Each row comes from the steps of one walk. Every step used is in the known rows, and no mark comes twice. Write the walk behind each row, first mark first.
(in the rows, 128 means zero)
Known rows:
fafuzik, romar, mabu, zetupi, zadov: [123 115 133 132 135 139 125 149  97 144 235 114 147 116 116 108 156 120
 141 125 154 121 129 137 194 120 134 129 118 123 116 131 118 111 136 166
 146 117 141 136 138  91 140 133 159 190 135 167 131 124 134 118 122 124
  61 168 138 148 154 123 116 105 127 161 122 122 116 132 145 130 134 143
 130]
keviv, fafuzik: [124 118 123 128 110 143 122 106 118 114 138 144 137 123 139 117 124 120
 126 116 163 118 135 137 124 127 100 137 126 137 120 135 131 121 140 106
 163 138  71 123 118 139 138 141 147 116 126 134 142 143 144 142 140 133
 114  99 139 134 136 128 106 126 138 136 128 144 136 138 144 116 131 125
 128]
romar, mabu, keviv, romu: [115 141 133 126 135 129 140 130 115 142 138 131 133 117 131 148 169 107
 124 125 106 119 135 162 171 133 138 128 121 116 151 128  99 128 125 124
 103 143 153 159 108 116 136 128 143 190 129 159 114 193 114 120 163 125
 140 193 109 139 111  84 118 126 145 129 114 132 152 149 106 113 127 116
 111]
zadov, zetupi, mabu, keviv: [138 139 134 114 152 138 142 134 124 149 252 125 127 123 117 168 145 120
 125 108 115 105 111 135 138 127 123 108 127 146 135 137 127 127 112  86
 160 114 160 140 126 117 136 141 129 163 128 162 134 192 112 133 124 119
 137 170 130 171 129 128 119 113 136 143 138 131 173 156 118 128 129 118
 119]
keviv, zadov: [121  66 132 151 113 129 127 106 120 118 143 117 126 126 131 130 131 124
 125 133 134 124 136 128 119 130 114 139 124 126 129 138 122 127 135 125
 156 141 147 140 119 128 137 128 134 103 127 125 142 127 136 122 152 135
 120 151 128 102 167 131 149 127 142 135 133 125 126 128 145 106 127 127
 126]
zetupi, mabu, romar, fafuzik, keviv: [126 147 137  96 121 151 113 144 114 140 194 100 121 144 150 131 137 132
 126 109 135 115 128 154 138 116  98 116 120 155 111 125 119 109 146 129
 152 134 105 117 136 122 125 147 170 178 116 183 146  94 137 146 123  98
  92 150 146 133 129 135 105 116 156 138 141 141 139 161 137 131 138 140
 117]
zetupi, zadov, keviv, mabu, romar, fafuzik: [127 113 139 109 112 142 112 122 113 137 199  93 151 132 152 121 141 122
 115  91 134 108 133 154 163 112 106 130 120 144 125 131 110 124 160 139
 174 126 124 132 103 138 136 163 167 161 120 170 142  67 151 148 168 119
  67 151 141 112 128 128  94 116 141 158 143 136 143 158 116 110 150 132
 114]
mabu, zetupi, zadov: [136 102 123 146 120 137 116 128 104 141 230 122 140 122 122 107 146 118
 130 129 140 123 122 132 125 126 140 131 125 128 131 135 137 110 134 153
 141 115 134 136 134 131 142 126 143 137 128 129 129 127 127 129 121 136
 114 174 121 147 152 124 130 115 138 136 122 122 121 125 142 134 130 133
 126]
fafuzik, keviv: [128 135 140 110 133 142 116 138 124 146 159 128  98 144 125 120 131 136
 131 116 110 121 128 142 124 129 109 122 129 148 114 124 114 129 139 132
 135 126 129 120 155 101 114 134 130 140 114 138 139 145 116 132 137 108
 148 134 140 134 139 133 123 127 160 115 137 128 142 142 132 131 128 126
 126]
mabu, keviv, fafuzik, romar, romu: [110 143 137 123 115 139 124 151 110 144 155 113 146 127 134 117 182 118
 128 118 149 115 139 168 102 138 101 126 119 136 112 128 135 125 149  95
 114 150  93 128 137 111 129 144 159 180 128 161 146 146 144 131 153 102
  60 126 141 141 131 104  99 114 129 138 143 137 160 142 140 128 156 136
 124]
romar, mabu: [120 133 137 118 136 130 143 148 125 131 137 124 128 114 126 138 134 130
 139 122 134 131 133 133 214 116 128 134 122 133 132 128 102 130 121 146
 133 126 138 135 117 110 133 126 142 185 132 168 126 142 128 117 124 130
 131 126 136 128 122 125 112 128 125 144 121 129 122 130 124 121 119 126
 126]
keviv, romu, romar, mabu, zetupi: [116 136 125 143 147 138 141 141  91 124 189 126 154 109 132 138 171 109
 102 135 136 109 129 145 193 116 160 125 113 105 154 133 101 129 124 175
 106 131 145 159 120  87 137 123 164 195 137 185 118  87 128 108 133 110
  85 187 133 187 113  89 116 111 127 145 104 124 115 135 114 124 140 119
 128]
zetupi, zadov, keviv: [130 100 137 125 121 121 120 134 126 158 196 127 141 127 114 118 140 132
 128  96 120 120 129 147 136 121 123 130 132 137 130 132 115 131 142 133
 147 123 143 130 125 112 134 150 117 148 119 130 139 163 124 133 176 126
 121 142 133 101 151 139 123 125 142 129 140 121 157 146 136 123 129 117
 122]
zadov, zetupi, mabu, keviv, romu, romar, fafuzik: [123 125 130 126 133 136 135 143 107 125 228 116 164 125 130 159 172 115
  92 109 134 100 132 167 121 118 133 123 115 117 151 136 121 125 132  84
 119 132 119 142 111 115 137 152 162 187 132 196 137 110 139 128 135 102
  73 178 147 170 120 115 108 104 141 148 121 137 174 163 120 118 151 111
 120]
zetupi, zadov, keviv, seke, suzos: [124  54 114  99 118 136 145 103 128 149 196 128 124 120 124 135 142 130
 111 105 145 112 112 149 134 126 117 130 131 118  95 136 150 125 139 123
 167  95 140 129 127 117 122 165 134 100 109 124 111 150 110 145 175 135
 209 169 126 117 160 177 113 125 141 138 156 100 146 148 151 117 127 149
 112]
fafuzik, romar: [120 136 141 121 137 129 120 130 125 126 132 127 142 133 121 121 130 131
 131 126 139 116 135 134 130 126 123 115 122 117 100 122 134 130 141 125
 124 130 128 119 146  99 115 131 140 139 132 139 139 112 137 127 133 111
  56 126 142 129 143 134 124 116 116 144 134 122 122 131 135 130 142 146
 138]
keviv, romu: [120 124 124 147 124 120 126 123 117 128 112 139 153 124 131 143 166 124
 124 130 120 125 140 145 121 137 148 133 119  92 148 131 122 125 123 133
  88 144 124 149 119 131 136 126 141 122 125 124 115 139 128 116 151 136
 126 162 105 133 127  96 132 127 143 119 117 131 111 128 121 118 132 129
 117]
fafuzik, romar, mabu, zetupi: [120 155 139 126 159 150 136 148  99 138 201 115 135 121 123 122 141 114
 141 128 147 113 126 133 205 120 133 117 117 124 112 129 112 130 122 173
 134 122 140 135 139  88 130 127 158 200 143 174 128 119 135 121 123 113
  74 161 143 187 138 118 113 109 116 156 120 120 107 129 128 137 143 142
 131]
romu, keviv, fafuzik: [119 119 128 126 113 141 120 112 121 133 154 151  89 115 140 115 124 117
 110 109 157 109 129 157 109 123 102 133 126 137 125 135 125 121 149 113
 144 123  86 124 122 116 123 138 130 129 123 156 154 184 152 134 170 104
 122  96 161 137 130 142 102 125 149 138 131 146 159 156 141 113 129 121
 128]
romu, romar, mabu, keviv, zadov, zetupi: [122  86 146 140 148 143 143 125 116 136 251 116 125 116 132 148 143 121
  98 116 133 101 128 145 155 110 115 127 118 140 139 144 101 151 133  92
 172 121 181 151 125  79 141 148 143 190 133 179 152 122 129 117 144 108
  91 181 146 159 151 124 131 106 137 152 126 124 184 147 129 107 139 106
 125]
keviv, romu, romar, fafuzik: [115 120 125 138 111 128 124 142 109 108 125 114 159 129 144 125 162 120
  96 128 148 114 142 157 110 119 137 138 117 102 147 129 127 120 147 120
  97 146  92 133 116 124 132 145 159 161 131 171 136  59 148 128 139 106
  66 149 143 132 112 112 116 115 130 135 116 134 141 145 126 119 149 117
 128]
keviv, zadov, zetupi, mabu, romar, fafuzik: [129 102 130 136 117 145 130 126 111 123 236  91 161 122 154 154 143 122
 118 111 164 108 130 141 130 107 112 132 113 128 124 140 130 123 132 102
 170 134 121 129 115 142 153 162 178 167 133 179 149  68 159 141 122 128
  60 168 130 142 152 131 121 107 132 164 139 140 126 147 140 116 147 145
 108]
fafuzik, keviv, seke: [121  67 123  61 131 140 114 116 123 134 163 122  89 140 117 134 129 126
 122 124 134 121 121 142 118 143  98 122 129 123  92 131 160 128 135 113
 145 123 132 130 142 118 112 119 142 103 110 138 131 145  98 150 155 119
 148 149 139 142 135 141 112 128 158 125 138 127 141 143 146 121 129 142
 125]
seke, suzos: [127 136 119 144 130 143 153 120 133 130 134 131 123 125 142 133 133 134
 120 126 135 118 114 136 135 124 131 128 132 128 114 128 122 126 129 130
 138 101 126 125 143 117 116 153 128 108 118 120 111 118 127 124 116 131
 208 140 126 127 142 164 126 127 127 129 145 107 119 132 132 134 123 137
 117]
zadov, zetupi, mabu: [135 126 125 130 153 128 134 136 125 139 241 129 151 122 108 179 146 131
 135 109 137 112 118 124 161 116 135 120 122 128 135 138 126 126  92 111
 149 113 137 135 132 125 140 136 141 139 129 162 129 145 124 122 115 136
 124 134 137 165 148 134 124 111 134 151 134 132 119 134 131 130 129 131
 117]

Write each row's walk:
[108 134 139 133 116 129 127 155 109 135 134 117 162 124 133 119 179 122
 135 122 165 122 145 157 117 135 111 136 117 117 106 127 133 122 141 114
 111 151  79 121 140 116 130 141 166 167 127 157 141 111 153 125 143 117
  51 104 141 136 142 105 104 113 128 141 141 134 122 128 144 126 156 141
 123]
keviv, fafuzik, romar, romu
[122 136 140 113 137 156 128 119 119 134 251 140 151 125 123 147 139 119
 127  97 155  87 125 152 133 123  92 110 118 142  99 134 136 124 131  72
 181 124 101 122 137  99 130 151 157 164 133 167 151 172 140 144 142 105
  51 131 153 175 147 135  97 100 135 161 143 136 167 164 143 119 149 129
 129]
zadov, zetupi, mabu, keviv, fafuzik, romar
[116 118 140 137 117 142 120 158  92 161 231 107 169 126 124 104 194 116
 134 101 164 104 140 169 120 134 114 132 118 125 112 135 128 125 151 141
 129 138  91 128 144 105 140 154 166 191 127 160 144 132 148 128 172 114
  44 139 138 154 161 108 101 105 137 145 141 130 134 139 151 127 163 140
 119]
mabu, zetupi, zadov, keviv, fafuzik, romar, romu
[113 114 130 146 125 121 128 117 114 113 116 141 163 122 135 142 169 125
  84 135 123 114 139 150 112 125 156 125 115  92 154 131 120 126 136 131
  90 138 134 147 114 100 128 130 141 129 125 143 119  68 131 114 144 106
  70 157 138 135 106  97 129 119 134 124 115 121 137 137 118 118 144 114
 132]
keviv, romu, romar
[124 102 129 138 133 137 129 141  99 134 238 119 147 110 123 109 157 116
 111 128 151 113 123 141 189 111 146 129 119 128 140 137 113 111 139 169
 143 114 150 143 122  91 143 124 156 185 130 177 133  89 131 114 115 116
  81 172 145 144 137 121 118 106 128 158 118 120 134 136 139 127 130 119
 135]
romu, romar, mabu, zetupi, zadov
[131  73 124 149 141 134 135 121 116 132 248 122 155 124 113 179 149 125
 135 112 137 112 124 124 149 116 125 129 118 119 136 146 121 126 102 107
 175 122 155 139 125 120 146 138 146 121 129 158 135 146 127 120 126 142
 117 152 132 144 175 133 141 112 149 157 139 129 119 134 144 117 126 130
 115]
keviv, zadov, zetupi, mabu
[129 145 123 126 151 148 137 144 104 136 202 116 125 114 128 128 137 112
 138 131 140 122 120 129 204 122 140 125 126 134 135 129 109 131 115 173
 136 121 142 141 123 112 140 128 152 192 141 166 124 132 126 118 118 126
 133 161 130 182 134 113 114 119 122 144 115 129 112 122 122 134 131 131
 120]
romar, mabu, zetupi
[110 102 136 133 129 114 135 141 112 139 181 136 166 109 121 141 178 123
  98 108 123 112 147 167 207 110 147 132 115 113 158 133  86 127 141 153
 112 129 152 158 104  73 136 141 146 199 125 191 127 114 122 105 176 111
  75 162 145 111 125  98 114 116 141 148 120 121 152 152 128 107 132 106
 124]
zetupi, zadov, keviv, romu, romar, mabu
[131 100 133 142 137 139 131 106 114 127 234 114 162 118 147 173 148 128
 113 116 143 102 125 128 138 109 129 116 114 120 127 141 122 131 118 114
 167 125 165 146 116 117 146 145 168 136 128 156 135  80 139 126 126 127
  61 176 124 144 145 119 134 106 134 159 139 129 117 140 135 114 143 145
 109]
keviv, zadov, zetupi, mabu, romar
[123  85 105  85 126 149 154  97 132 132 164 127  99 118 136 140 130 118
 101 130 131 112 104 146 116 140 111 122 136 129  96 129 158 125 133  93
 160 101 143 137 128 127 111 146 127 104 116 124 109 157 103 152 140 126
 229 187 122 144 133 166 113 128 132 133 150 103 164 151 135 127 128 142
 115]
mabu, keviv, seke, suzos
[123  69 146 137 121 138 114 118 117 138 171 117 105 144 131 122 136 134
 127 121 120 121 138 141 111 128  96 136 124 139 118 135 109 127 144 129
 170 137 148 131 142 102 125 133 136 113 112 133 149 145 121 125 160 116
 137 155 138 108 178 137 143 127 172 123 137 120 143 143 149 112 129 124
 130]
fafuzik, keviv, zadov
[119 130 131 130 130 131 113 129 112 142 135 136 125 144 130 137 168 128
 129 121 105 120 138 160 115 139 126 127 120 104 136 126 108 126 132 134
  96 142 122 142 145 109 121 129 141 132 112 134 123 155 115 121 158 117
 139 162 118 138 133 100 128 129 168 107 120 129 127 141 125 121 129 131
 117]
fafuzik, keviv, romu
[131 104 128 132 111 152 117 109 103 149 246 140 149 126 130 102 141 114
 126  95 156 101 129 152 132 123 100 134 125 151 119 139 126 126 147 134
 183 125  87 128 118 124 146 157 149 145 125 138 152 168 142 146 178 128
 109 134 135 150 159 134 102 115 150 141 133 135 153 151 149 113 141 122
 122]
mabu, zetupi, zadov, keviv, fafuzik
[126  75 140 138 114 135 130 103 125 133 170 117 114 130 136 126 131 117
 116 131 110 120 127 138 101 133 105 135 128 145 126 137 120 131 147 103
 169 138 166 146 111 126 137 132 129 127 129 128 149 171 124 131 160 121
 138 183 121 108 158 125 146 126 148 131 135 125 174 152 135 110 130 112
 128]
mabu, keviv, zadov
[113 121 129 134 110 133 127 148 113 145 146 130 106 115 136 119 170 115
 114 112 157 115 130 172 103 132 110 139 121 127 135 135 122 121 146 119
 110 137  84 133 123 121 126 141 137 153 119 172 149 176 149 125 166 105
 118 101 155 140 127 117  99 122 148 130 133 148 155 146 138 120 138 122
 114]
romar, romu, keviv, fafuzik
[133 131 133 109 128 135 137 129 126 142 186 126 127 123 120 158 136 117
 123 117 105 117 112 138 144 128 119 111 133 150 132 129 122 112 124 109
 156 125 155 140 112 125 127 123 126 149 129 155 131 196 110 134 132 112
 144 165 132 132 121 123 118 125 142 141 139 130 177 164 119 128 120 110
 125]
zetupi, mabu, keviv
[123  78 141 139 135 148 116 134 107 133 252 102 120 142 135 125 139 134
 110 108 148  97 139 148 102 112  98 134 116 140 123 143 115 146 150  92
 165 128 133 127 153  94 136 166 158 160 122 176 169  76 142 132 139 100
  79 154 160 156 174 147 131 102 160 136 137 127 161 145 152 113 154 120
 129]
romu, romar, fafuzik, keviv, zadov, zetupi
[120  61 141 150 118 129 120 115 120 138 153 124  85 120 129 125 131 123
 108 125 125 117 129 147 104 125 117 139 123 125 131 142 113 126 148 133
 143 125 165 143 122 104 124 130 117 117 122 149 148 172 140 117 173 105
 132 150 149 109 160 137 148 126 153 136 137 126 152 146 140 109 123 117
 126]
romu, keviv, zadov
[127  69 113  67 144 141 136 109 123 135 249 124 122 122 107 178 144 113
 114 117 134 107 106 136 129 138 113 113 126 123 110 140 169 129 108  76
 169 113 161 146 116 132 131 127 142 126 124 156 127 188  95 152 145 128
 141 184 129 178 127 135 109 116 139 151 139 130 175 154 136 119 128 137
 113]
zadov, zetupi, mabu, keviv, seke
[130 142 130 117 128 134 128 114 118 127 162 124 153 116 149 159 138 127
 109 124 133 113 120 131 153 116 135 113 119 131 128 130 126 113 119 138
 141 124 143 137 106 128 130 130 152 136 127 155 123  87 134 128 120 119
  73 156 130 125 106 115 123 119 127 152 136 130 115 146 123 126 135 146
 118]
zetupi, mabu, romar
[132  89 123 143 131 143 117 112 101 134 239 114 142 125 124 120 150 116
 131 122 131 117 119 126 165 123 137 132 121 128 135 133 116 109 130 170
 175 112 149 148 125 128 145 125 152 112 123 137 124 112 120 121 132 140
 118 168 130 145 148 116 114 115 145 155 131 123 112 125 118 120 129 125
 123]
keviv, mabu, zetupi, zadov
[109 138 142 131 137 120 127 176 118 161 137 110 101 120 118 122 177 126
 119 122 125 114 131 170 104 134 134 121 122 109 122 126 121 128 145 138
  72 130 138 135 146  81 106 131 121 178 123 179 135 153 138 110 159  82
  71 126 155 139 127 120 115 118 128 134 137 126 141 145 126 137 147 137
 121]
fafuzik, romar, romu, keviv
[119 154 145 100 143 141 135 145 123 146 163 120 115 119 124 125 131 117
 131 120 117 116 129 152 185 125 112 117 124 148 112 121 108 131 138 119
 142 132 158 136 126  85 120 134 137 213 135 177 138 173 123 130 140 100
  89 161 144 140 127 124 108 118 123 152 131 123 170 157 121 127 136 121
 131]
fafuzik, romar, mabu, keviv
[111 120 142 133 133 130 114 127 113 128 142 141 140 134 133 135 165 130
  85 124 114 109 141 162 109 126 139 120 118 110 145 127 107 125 144 139
  96 137 135 143 139  77 114 128 142 138 115 151 128  86 118 114 154  90
  86 163 146 139 117 100 126 115 158 113 116 121 149 149 123 119 141 114
 134]
fafuzik, keviv, romu, romar
[137 111 138 133 132 136 121 136 110 167 246 117 141 126 113 111 146 122
 129 104 123 109 121 142 135 124 129 127 128 138 131 136 119 132 139 157
 151 114 145 137 126 112 138 149 127 159 129 135 137 157 122 134 169 125
 125 174 125 147 154 132 125 118 142 131 132 120 145 141 133 132 136 125
 121]
mabu, zetupi, zadov, keviv
[118 107 143 121 112 140 112 115 117 141 200 144 160 129 122 107 140 128
 128  90 158 101 145 157 131 123  89 124 121 137  94 130 129 126 160 114
 172 129  88 114 130  94 129 157 151 145 126 144 159 155 150 143 186 112
  36 109 152 113 163 144 100 110 139 152 146 128 154 154 155 113 149 134
 132]
zetupi, zadov, keviv, fafuzik, romar
